Each row was made from one small tree. The marks that hang from a mark follow it in brackets, in alphabetical order. Every link used is in the known rows. Write each row's tree.
Known rows:
M(A(L S(F) Z)): [ 10 -10 -10 -10  -2 -17 -19 -13  31   0  -4  18   8 -12  -7 -11  24  20
  20  37  -6  -3  18 -10   9]
U(S): [ 52  10 -12   4  -7  36 -30  16 -12   3   3 -25  17  -6  19  -2  16   1
  -3 -52  14 -13  16  32   1]
W(Z(A(L S(F)))): [  1   3  -9 -16  -2 -20 -25   0  12 -15 -10  -5  -5  -8  13  -3  21  23
  16   0   2   2  39  26   2]
B(U(S(F))): [ 38  12 -12   5  -5  25 -26   3  -1 -27  16 -29  27 -19  12  39  50  14
  -7 -71  15 -15  36  30   4]
E(X(L(A))): [ 36   1  -9 -26  13   2 -34  23  11  41   1 -39  18  -1  -3  28  16 -21
   3  38   7  -8   7  41  -1]
S(F U(B)): [  8  14  -4  17 -13  -1  15   4   4   8  22 -37 -16 -20  -6  55  43  20
   8 -11  28 -12  47  32   8]
L(A): [ 46   3  -9  -8  -1  24 -30   8   2  12  -2 -19  11  -7   2  28  34   5
  -6   1  17  -4  11  33  -6]
M(A(S Z(W))): [ 10  -5 -13 -11   1  24 -15  -3  20  20  -1  13  20 -10  -2 -44  28  17
  17 -12  -8 -18  -1   9   3]
X(L): [ 27   7  -2  -3  -4   8 -19  18   6  39  -1 -20   2 -11   5  23  19 -18
  13  -7  16 -10  -3  45   4]
E(X(L(A(S(U) Z(W))))): [ 14  -2 -17 -26  10 -11 -22  24  27  27   3 -27  11 -10 -15  -1  -2  -9
  14  26 -13 -14  10  15   3]
X(L(A(S(F U) Z(W)))): [ -2   3 -10  -8  -2 -27 -17  -2  26   9  -2   5  -2 -19 -13  22  17  12
  15  26 -10 -13  17   8  16]
M(A(Z)): [ 25  -2  -5  -7   0  12   3   0  19  28   0   1  35  -7  -6 -11  63   6
   6  20  10 -10  12  23  -2]
W(Z(A(L))): [ 17   6  -9 -14  -3  -9 -14  13   9   7 -14 -15  15  -2  11  -6  49   2
  15  -3  12  -2  31  35  -6]
E(X): [ 36   0  -9 -22  11  32 -10  35   7  37   9 -43   6  -1   2  25  17 -11
  -2 -14  16  -1  16  46 -12]
A(L S(F U(B)) Z(W)): [-15  -1 -20   3 -12 -19  -5   6  30   0   9  -1 -25 -18 -14  13  19  13
  35 -19 -11 -18  35 -19  12]
A(L S(F) Z): [  8  -9 -11 -12  -4 -18 -22   6  31  -5  -4  11 -18 -13  -4  24   7   7
  16   2  -8   5  26  -6   3]
E(X(L)): [ 28   2  -6 -22  11  10 -18  33  11  51   6 -41   8  -3   1  24   9 -26
   9  10  11  -7   5  48  -2]
F(S(U(B))): [ 14  15 -12   5 -14   9  -3  11   2   6  17 -52   1 -23   7 -26  14   5
  18 -30  14 -21  27  53  -6]
L(A(S(F U(B)) Z(W))): [ -1   3 -15  -1  -6  -7 -15  -8  19  -7  10  -7  -6 -17 -13  21  34  28
  11   0  -5 -18  38  -2   9]
A(L S Z): [ 25 -11 -14 -12  -8  -2 -32  18  27   0  -7   0  -7 -12  -2  -7  -7  -9
  20 -14  -9   2   6  -4  -7]
X(L(A(S(F)))): [ 20   2  -4  -9  -1 -13 -48  -7   9   5  -2  -8  -7 -16   3  29  -2   8
   7  27   3  -6   8  26  13]
Z(A(L S) W): [ 18   3 -26 -12   0  30 -53  12  16  17 -10   5  -5  -3   7 -34 -10   9
  32 -52 -11  -6 -10  12  -1]
P(M(A(S))): [ 38   3  -4  -8  -3  32 -37   4   0  10   2 -15  39 -18  13 -29  17  25
  19 -49  16 -18  -9  28  -3]

Which tree is each row?
[  3  -3 -23   4 -17  -3 -15  18  26   6   6 -12 -14 -17 -11 -18   3  -3
  39 -35 -12 -21  16 -17   3]  A(L S(U(B)) Z(W))
[  2   5 -22 -12   4  15 -44   2  19  12  -7  15 -14  -4   5  -5   1  23
  29 -39 -10  -4   7  11   7]  Z(A(L S(F)) W)
[ 21   1 -14 -15   3  20 -16  10  17  27  -6   5  21  -2  -7  20  65   1
   0  -6   0 -14  15  18  -3]  L(A(Z(W)))
[ -5  -5 -18  -4  -5 -18   2  -8  36   2   0  21   1 -17 -16 -19  27  30
  29  22 -11 -12  19 -19  15]  M(A(L S(F U) Z(W)))
[ 14   7 -17   7 -11 -13 -36  -3  16 -13   7 -23 -16 -17  -3   2  -9  24
  30  -7   3   0  28   8   5]  Z(A(L S(F U(B))))
[ 16   8 -20 -10   3  46 -44   9   7  20  -3  -2   1  -5  10 -31  -3  18
  19 -65  -5  -7  -6  33  -4]  Z(A(S) W)
[  3   1 -15  -8  -1  -7  -9  -3  24 -10   2   6  -5 -18 -14  22  27  33
   4   4  -8  -7  31   1   6]  L(A(S(F U) Z(W)))
[ 13   6  -6 -15  -3   7 -25   7   1  -9  -6 -21  10  -9  17 -27  16  18
   8 -25   7  -1  27  45  -9]  W(Z(A(S)))
[ 37   5  -6   0  -9  21 -19   6   3  -1   6 -23  34 -25   5 -29  12  32
  21 -42  18 -16  -3  24  -2]  P(M(A(S(U))))
[ 12   9  -8  -6  -9  -5  -8   9   5 -19  -2 -30   6 -17   9 -28  10  25
   9 -21  10   0  33  41  -8]  W(Z(A(S(U))))
[ 15   2 -11 -16  -5  -8 -33   9   9 -11 -13 -15   4  -8  14 -28  10  10
  19 -13   1   0  24  26  -7]  W(Z(A(L S)))
[ 20  -4 -16 -17   1  20 -36   5  17   6  -5   6   8  -8  -3  -5  22  10
   5 -17 -11 -12   8   7  -4]  L(A(S Z(W)))
[ 12   8 -28   5 -11  18 -41  10  14   9   2 -18  -9 -11  -1 -35 -11  12
  42 -49  -6 -15   5   4   3]  Z(A(L S(U(B))) W)
[ 11  -7 -21  -3  -8  -3  -7   3  33   6  -3  11  10 -16 -14 -47  14  15
  33   7 -12 -15   1 -17   7]  M(A(L S(U) Z(W)))
[  0   5 -10  -8  -8 -33  -9   2  15 -26  -6 -14  -7 -16   5  -4  14  29
  18   6   4   4  46  21   3]  W(Z(A(L S(F U))))
[ -1   7  -4 -15   0  -6 -17  -3   4 -14  -3 -13   1 -10  15   0  27  31
   4 -11   8   0  43  43  -1]  W(Z(A(S(F))))
[ 19  -1 -18  -8  -5   8 -18   8  21  -5  -1  -4   4 -17 -12  -7  14  18
   8 -11  -8 -10  14   2  -2]  L(A(S(U) Z(W)))
[ 34  -1 -12 -20   5  -9 -33  21  15  13   6 -47   3 -14  -8   5 -25  -7
   9  32   1  -5   7  28  -1]  E(X(L(A(S(U)))))
[ 34  -3 -13  -6  -9  -4 -21   6  20 -18   0 -16   6 -20 -11   1   5  16
   0  11  -1   1  20   7  -8]  L(A(S(U) Z))
